Each row was made from one small tree. The marks that hang from a mark follow it in brackets, in alphabetical order. Every link used is in the known rows. Write each row's tree.
Known rows:
dobafi(bineb(tatulem) seded): [ 1.91, -1.52,  1.32,  1.17, -0.38, -5.08,  0.81, -0.89, -0.31,  0.20,
 -3.51, -1.03,  0.25,  3.72,  1.67,  2.63, -0.74, -0.06, -0.18,  1.91,
  2.81,  1.08, -0.63, -1.47]
vonik(gizazak lani(seded(tatulem(bineb(dobafi))))): [-0.25, -3.43, -3.04, -1.57,  1.43,  3.59,  1.08, -0.45,  1.74, -0.04,
  3.41,  0.24, -1.01, -4.65, -7.24, -1.09, -1.33,  1.47,  1.44,  0.21,
 -0.10, -0.63,  1.46,  0.06]
seded(tatulem(bineb)): [ 1.42,  0.17,  0.87, -0.59,  0.76,  0.62, -1.06, -1.32, -0.66, -0.32,
 -1.75,  1.36, -0.85,  0.07, -0.96,  1.88, -0.23, -1.63,  1.37,  0.66,
  2.50, -0.27,  2.04,  0.51]
bineb(dobafi lani tatulem): [-3.09,  0.26, -0.08, -0.49, -0.92, -3.12,  2.40,  1.40, -1.02,  1.86,
  0.17, -0.12,  0.84,  4.16,  0.06,  0.03,  0.18,  0.52, -0.44, -1.71,
  1.73,  0.58, -3.29,  0.65]
lani(seded(tatulem(bineb))): [ 2.22,  0.32,  0.02, -0.69,  0.46,  1.61, -1.22,  1.22, -0.90, -0.90,
 -1.54,  1.31,  0.19, -2.53, -2.06,  0.98,  0.16, -0.47,  0.64,  0.42,
  0.65,  0.71,  1.67,  0.71]
bineb(tatulem): [-1.73, -0.26,  1.36, -0.08,  0.29,  0.39,  1.66,  1.12, -0.26,  0.44,
  0.70,  1.00,  2.42, -0.02, -0.94,  0.90, -0.79,  1.19,  0.56,  0.09,
  0.38,  0.42, -0.62,  1.84]
vonik(gizazak lani(seded)): [-0.71, -3.69, -2.19, -0.75,  1.60,  4.73,  1.81,  0.65,  2.68, -1.12,
  5.34, -0.01,  1.29, -7.00, -6.04, -1.74, -1.62,  3.17,  1.28,  0.38,
 -1.47, -1.51,  1.58,  1.65]
lani(seded vonik): [-0.78,  2.41,  0.42,  0.83,  0.01,  4.74, -1.37,  1.49,  0.71, -1.21,
  1.56,  1.13,  2.24, -5.48,  0.34, -0.94,  0.89,  0.44, -0.46,  0.50,
 -5.57,  0.57,  1.29,  1.08]
seded(tatulem(bineb(lani(vonik)))): [ 0.95,  1.18,  0.90, -0.31,  0.49,  1.04, -1.56, -1.57, -0.28, -0.45,
 -1.72,  1.08, -1.08,  0.53,  0.77,  0.89,  0.25, -1.83,  0.60,  0.35,
  1.52,  0.00,  1.56, -0.15]
tatulem(bineb(dobafi lani)): [-0.35,  0.63,  1.32, -0.88, -0.42, -2.83,  1.08,  0.46, -0.33,  0.04,
  0.19, -1.16, -1.57,  3.18,  0.93,  0.26,  0.09, -0.05, -0.09, -2.78,
  2.29, -1.75, -0.73, -1.14]
tatulem(bineb(dobafi lani(seded vonik))): [-0.33,  1.97,  0.83, -0.85, -0.69, -1.05, -0.05,  0.79, -0.26, -0.06,
  0.00, -0.87, -1.84,  2.14,  1.17, -0.55,  0.77, -0.41, -0.77, -2.67,
 -0.37, -0.60, -0.73, -2.09]
dobafi(seded): [ 1.53, -1.00,  0.68,  1.62, -0.06, -1.69, -0.22,  0.70, -0.06, -1.04,
 -0.51,  0.65,  2.11, -0.61,  1.18,  1.60, -0.55, -0.27,  0.69,  1.78,
  2.27, -0.38,  1.21,  2.92]
seded(tatulem(bineb(dobafi lani(vonik)))): [ 0.21,  1.22,  0.14, -0.56,  0.09, -0.14, -1.15, -1.66, -0.74,  0.46,
 -1.76,  0.90, -1.88,  1.82,  0.01,  1.09,  0.54, -2.30,  0.56, -0.07,
  1.69,  0.16,  0.78, -0.67]
lani(seded(tatulem)): [ 1.60,  0.15, -0.45, -0.04,  0.42,  2.38, -1.04,  1.42, -0.72, -1.00,
 -0.85,  1.94,  1.67, -4.15, -2.06,  1.00,  0.26, -0.06,  0.79,  1.36,
 -0.14,  0.76,  1.73,  2.48]
bineb(dobafi(seded(tatulem)) lani): [-0.05, -0.15, -1.18,  0.76, -0.97, -4.15,  0.02,  0.11, -1.06,  0.64,
 -1.56,  0.30,  0.01,  3.20,  1.22,  1.11,  0.64, -1.53,  0.06,  0.37,
  3.63,  0.19, -1.01,  1.56]
lani(vonik(gizazak)): [-2.09,  0.73,  0.22,  0.73,  0.67,  4.86, -0.48, -1.33,  1.73,  0.45,
  4.52, -0.08,  1.19, -3.95,  2.04, -2.27, -0.42,  0.94,  0.47,  1.10,
 -5.37, -1.96,  1.37,  1.73]
gizazak(vonik(lani(seded(tatulem(bineb(dobafi)))))): [ 0.39, -4.83, -0.10, -0.32,  1.04,  2.48,  0.79, -0.74, -0.90, -0.12,
  2.25,  0.36, -0.07, -5.37, -6.87,  0.35, -1.37,  1.11,  1.27, -0.56,
 -0.16, -0.75,  1.16,  0.61]
bineb(dobafi lani): [-2.02,  0.38,  0.11,  0.34, -0.76, -2.38,  1.65,  1.12, -0.16,  0.34,
  1.52, -0.49,  1.12,  1.01,  1.12,  0.01,  0.60,  0.59, -0.04, -1.45,
  1.14, -1.51, -1.41,  1.85]

Write each row's tree:
[ 0.00,  0.74,  0.27, -0.48, -0.59, -2.42, -0.26, -0.60, -0.09,  0.77,
  0.13, -1.47, -2.59,  4.22,  2.28, -0.81,  0.10, -0.80, -0.50, -1.75,
  0.88, -1.24, -0.67, -1.91]
tatulem(bineb(dobafi(seded) lani(vonik(gizazak))))
[ 2.95, -0.63,  0.18,  0.76,  0.03, -2.45, -1.63, -0.66, -0.90, -0.77,
 -3.27,  0.92, -0.38,  2.23,  1.08,  1.93, -0.25, -2.10,  0.60,  1.65,
  4.49,  0.58,  1.40,  0.87]
dobafi(seded(tatulem(bineb(lani))))
[-2.11,  2.26, -0.75,  0.40, -1.04,  0.18,  0.10,  1.54, -0.05,  0.14,
  1.17, -0.09,  0.75, -0.64,  1.33, -1.23,  1.48,  0.01, -1.06, -1.35,
 -2.57,  0.08, -1.41,  0.47]
bineb(dobafi lani(seded vonik))
[ 0.02,  1.66,  2.46, -0.25,  0.11,  0.36, -0.17, -0.02,  0.58, -1.19,
  0.53, -0.69, -0.67,  1.00,  2.83, -0.49,  0.12,  0.06, -0.44, -2.04,
 -0.03, -1.48,  0.41, -1.21]
tatulem(bineb(lani(vonik)))
[ 0.49, -0.06,  0.86, -0.56, -0.50, -3.58,  0.43,  0.21, -0.74,  0.45,
 -0.85, -0.59, -1.78,  3.31, -0.35,  1.52, -0.26, -0.92,  0.47, -1.40,
  2.81, -0.96,  0.07, -1.16]
tatulem(bineb(dobafi(seded)))
[ 0.19,  1.05, -1.82, -0.07,  0.66,  6.13, -2.48, -0.71,  0.33,  0.46,
  1.63,  1.16,  0.22, -4.87, -0.35, -2.16,  0.25, -0.34,  0.28,  2.07,
 -5.33,  0.56,  1.84,  1.14]
lani(seded(tatulem) vonik(gizazak))
[-0.69,  0.64,  2.26,  0.66, -0.20, -1.41,  1.21, -1.10,  0.80, -0.10,
 -0.88, -1.49,  0.61,  1.85,  3.27,  0.52,  0.09,  0.91, -0.99,  0.08,
 -1.07,  0.12, -1.37, -2.05]
dobafi(bineb(lani(vonik) tatulem))
[ 1.42, -0.70,  0.73,  1.25, -0.47, -3.91,  0.04, -1.66,  0.25,  0.42,
 -2.55, -1.82, -0.47,  4.57,  4.19,  0.28, -0.41, -0.05, -1.15,  1.68,
  1.04,  0.84, -1.35, -2.30]
dobafi(bineb(lani(vonik(gizazak)) tatulem) seded)
[ 0.72,  0.48,  0.19, -0.78,  0.18, -1.09, -0.64, -1.16, -0.99,  0.38,
 -2.00,  0.71, -1.64,  2.13, -0.51,  1.49,  0.30, -1.93,  0.87, -0.21,
  3.18, -0.18,  0.74, -0.08]
seded(tatulem(bineb(dobafi lani)))
[-3.23,  2.12, -0.99, -0.43, -1.28, -0.62,  0.86,  1.85, -0.95,  1.60,
 -0.12,  0.23,  0.48,  2.63,  0.23, -1.18,  1.12,  0.06, -1.43, -1.67,
 -2.04,  2.16, -3.31, -0.70]
bineb(dobafi lani(seded vonik) tatulem)
[-0.31, -1.47, -1.22, -0.72,  0.84,  2.16,  1.05,  0.84,  1.30, -1.79,
  0.61,  1.76,  0.34, -4.60, -7.42,  1.64, -0.18,  0.28,  1.00, -0.38,
  1.20,  0.89,  1.48, -0.21]
vonik(lani(seded(tatulem(bineb(dobafi)))))
[-0.04,  0.20,  1.12,  0.13, -0.04, -0.58,  0.89, -0.64,  0.59,  0.23,
 -0.48, -1.78,  0.09,  1.14,  2.61, -0.73, -0.07,  1.62, -1.15,  0.13,
 -2.06,  0.23, -1.47, -2.28]
dobafi(bineb(lani(seded vonik(gizazak)) tatulem))
[-2.10,  0.50, -0.87, -0.88, -1.09, -2.53,  1.86,  2.74, -1.45,  1.46,
 -0.55,  0.07,  0.69,  3.15, -0.99, -0.43,  0.57,  0.85, -0.88, -1.85,
  1.00,  1.55, -3.39,  0.48]
bineb(dobafi lani(seded) tatulem)
[ 3.56, -1.41,  0.54,  1.47,  0.01, -4.14, -0.87, -2.32, -0.34, -0.37,
 -4.49, -0.24, -0.56,  2.01,  1.48,  3.40, -0.34, -1.67,  0.49,  3.25,
  3.46,  0.71,  1.22, -0.76]
dobafi(bineb seded(tatulem))
[ 2.87, -0.80,  0.20,  0.68,  0.13, -2.17, -1.68, -0.80, -0.87, -0.51,
 -3.13,  1.19, -0.40,  1.66,  0.31,  2.37, -0.43, -2.21,  0.94,  2.01,
  4.20,  0.62,  1.84,  1.09]
dobafi(seded(tatulem(bineb)))
[ 0.66,  1.37, -1.41, -0.70,  0.65,  5.32, -2.63, -0.96,  0.17,  0.54,
  0.92,  0.62, -1.26, -3.14, -0.29, -2.15,  0.23, -0.65,  0.10,  1.09,
 -4.63,  0.46,  1.82, -0.48]
lani(seded(tatulem(bineb)) vonik(gizazak))
[ 0.07,  0.88,  1.74,  0.45, -0.27, -1.06,  0.86, -0.21,  0.49, -0.31,
 -1.38, -1.29,  0.47,  1.13,  2.57,  0.21,  0.33,  1.16, -1.28, -0.03,
 -1.58,  0.78, -1.45, -2.25]
dobafi(bineb(lani(seded vonik) tatulem))
[ 0.77, -0.20,  1.70,  0.14, -0.15, -2.48,  1.52,  0.34,  0.12, -0.44,
 -1.61, -1.42,  0.74,  1.42,  1.68,  0.76, -0.03,  1.64, -0.88, -0.20,
  0.57,  0.35, -1.54, -1.70]
dobafi(bineb(lani(seded) tatulem))
[-3.14,  1.19, -1.81, -0.86, -0.94,  0.08,  0.83,  1.23, -0.72,  2.54,
  1.14, -0.41, -0.26,  2.62,  0.33, -2.59,  0.57,  0.66, -1.23, -1.31,
 -2.70,  1.28, -3.30, -0.54]
bineb(dobafi lani(seded vonik(gizazak)) tatulem)
[-0.51,  2.03,  0.82,  0.97, -0.21,  2.72, -0.73,  1.68,  0.77, -1.82,
  1.38,  0.31,  2.31, -3.18,  2.86, -1.56,  0.91,  0.91, -1.00, -0.46,
 -2.94, -0.28,  0.09,  1.47]
bineb(lani(seded vonik))
[-0.05,  2.47, -0.57,  0.55,  0.21,  5.12, -2.52,  0.21,  0.04, -0.81,
 -0.31,  2.12,  1.16, -4.88, -0.39, -0.20,  1.07, -1.04, -0.03,  1.63,
 -4.46,  1.73,  1.87,  0.97]
lani(seded(tatulem) vonik)
[ 2.42, -0.46, -0.40,  0.62,  0.23, -1.02, -2.06, -1.56, -0.49, -0.01,
 -2.17,  0.49, -1.05,  1.98,  1.80,  0.54, -0.42, -2.04,  0.50,  2.12,
  2.55,  0.36,  1.43,  0.52]
dobafi(seded(tatulem(bineb(lani(vonik(gizazak))))))
[-0.10, -3.62, -2.78, -0.95,  1.79,  5.02,  1.03, -0.28,  2.18, -0.79,
  4.05,  0.74,  0.55, -6.62, -6.70, -1.24, -1.47,  2.07,  1.57,  1.14,
 -0.79, -0.83,  2.02,  1.58]
vonik(gizazak lani(seded(tatulem)))
[ 0.74,  1.79,  1.82, -0.47, -0.03,  0.64, -0.64,  0.89,  0.26, -1.48,
  0.08, -0.63, -0.71,  0.21,  2.15, -0.79,  0.39,  0.23, -0.74, -2.11,
 -0.67, -0.86,  0.32, -1.35]
tatulem(bineb(lani(seded vonik)))
[ 0.12, -5.03,  0.50,  0.49,  1.21,  3.70,  1.24,  0.09, -0.21, -1.08,
  3.80,  0.28,  2.05, -7.68, -5.98, -0.16, -1.59,  2.46,  1.22, -0.06,
 -1.23, -1.42,  1.41,  2.24]
gizazak(vonik(lani(seded)))
[ 0.36,  0.79,  0.87, -1.13, -0.56, -2.47,  0.59,  1.43, -0.69, -0.21,
 -0.32, -1.06, -1.59,  2.46,  0.19, -0.01,  0.38,  0.14, -0.36, -2.83,
  1.73, -1.06, -0.80, -1.47]
tatulem(bineb(dobafi lani(seded)))
[-0.65,  1.06, -0.89,  0.22,  0.46,  5.71, -1.31,  0.56,  0.98, -0.07,
  3.56,  0.18,  1.22, -5.42,  0.59, -2.88,  0.10,  1.29, -0.16,  0.88,
 -6.37, -0.56,  1.23,  1.30]
lani(seded vonik(gizazak))
[ 0.31, -3.46, -2.58, -1.41,  1.79,  4.46,  0.89, -0.50,  2.01, -0.71,
  3.45,  0.35, -0.47, -5.44, -6.75, -1.19, -1.50,  1.86,  1.45,  0.54,
 -0.18, -0.85,  1.99,  0.27]
vonik(gizazak lani(seded(tatulem(bineb))))
[-1.13,  1.48, -1.20,  1.14, -1.12, -2.18, -0.99, -0.71, -0.56,  0.79,
 -1.28,  0.57, -0.38,  2.72,  2.35,  0.31,  1.23, -2.26, -0.52,  0.56,
  0.60,  0.71, -0.86,  0.55]
bineb(dobafi(seded(tatulem)) lani(vonik))
[-1.07,  0.52, -2.16,  0.70, -0.76, -1.51, -0.87, -1.38, -0.32,  1.66,
  0.15, -0.17, -0.99,  2.76,  2.37, -1.09,  0.65, -1.72, -0.32,  0.80,
 -0.13, -0.07, -0.92,  0.55]
bineb(dobafi(seded(tatulem)) lani(vonik(gizazak)))
[-0.32,  1.25,  0.07, -1.13, -0.38, -0.65, -0.05,  0.37, -0.16,  0.55,
  0.89, -1.30, -2.33,  2.07,  1.07, -1.55,  0.37,  0.01, -0.64, -2.55,
 -0.80, -1.16, -0.71, -2.10]
tatulem(bineb(dobafi lani(seded vonik(gizazak))))
[-2.73,  0.46, -1.70,  0.09, -1.18, -2.46,  0.62, -0.19, -0.71,  2.86,
  0.21, -0.48, -0.67,  5.63,  2.00, -1.63,  0.11, -0.53, -1.02, -0.14,
 -0.30,  1.29, -3.18, -0.55]
bineb(dobafi(seded) lani(vonik(gizazak)) tatulem)
[ 2.12, -1.23,  1.36,  1.24, -0.60, -5.79,  0.75, -0.64, -0.26, -0.29,
 -3.73, -1.56,  0.34,  4.81,  3.40,  1.91, -0.49,  0.10, -0.89,  1.18,
  3.45,  1.10, -1.48, -1.66]
dobafi(bineb(lani tatulem) seded)
[ 0.00, -0.36,  2.27,  0.38, -0.07, -2.87,  1.90, -0.54,  0.39, -0.26,
 -1.17, -1.65,  0.74,  2.22,  2.45,  1.02, -0.29,  1.48, -0.58, -0.13,
  1.11, -0.34, -1.47, -1.39]
dobafi(bineb(lani tatulem))
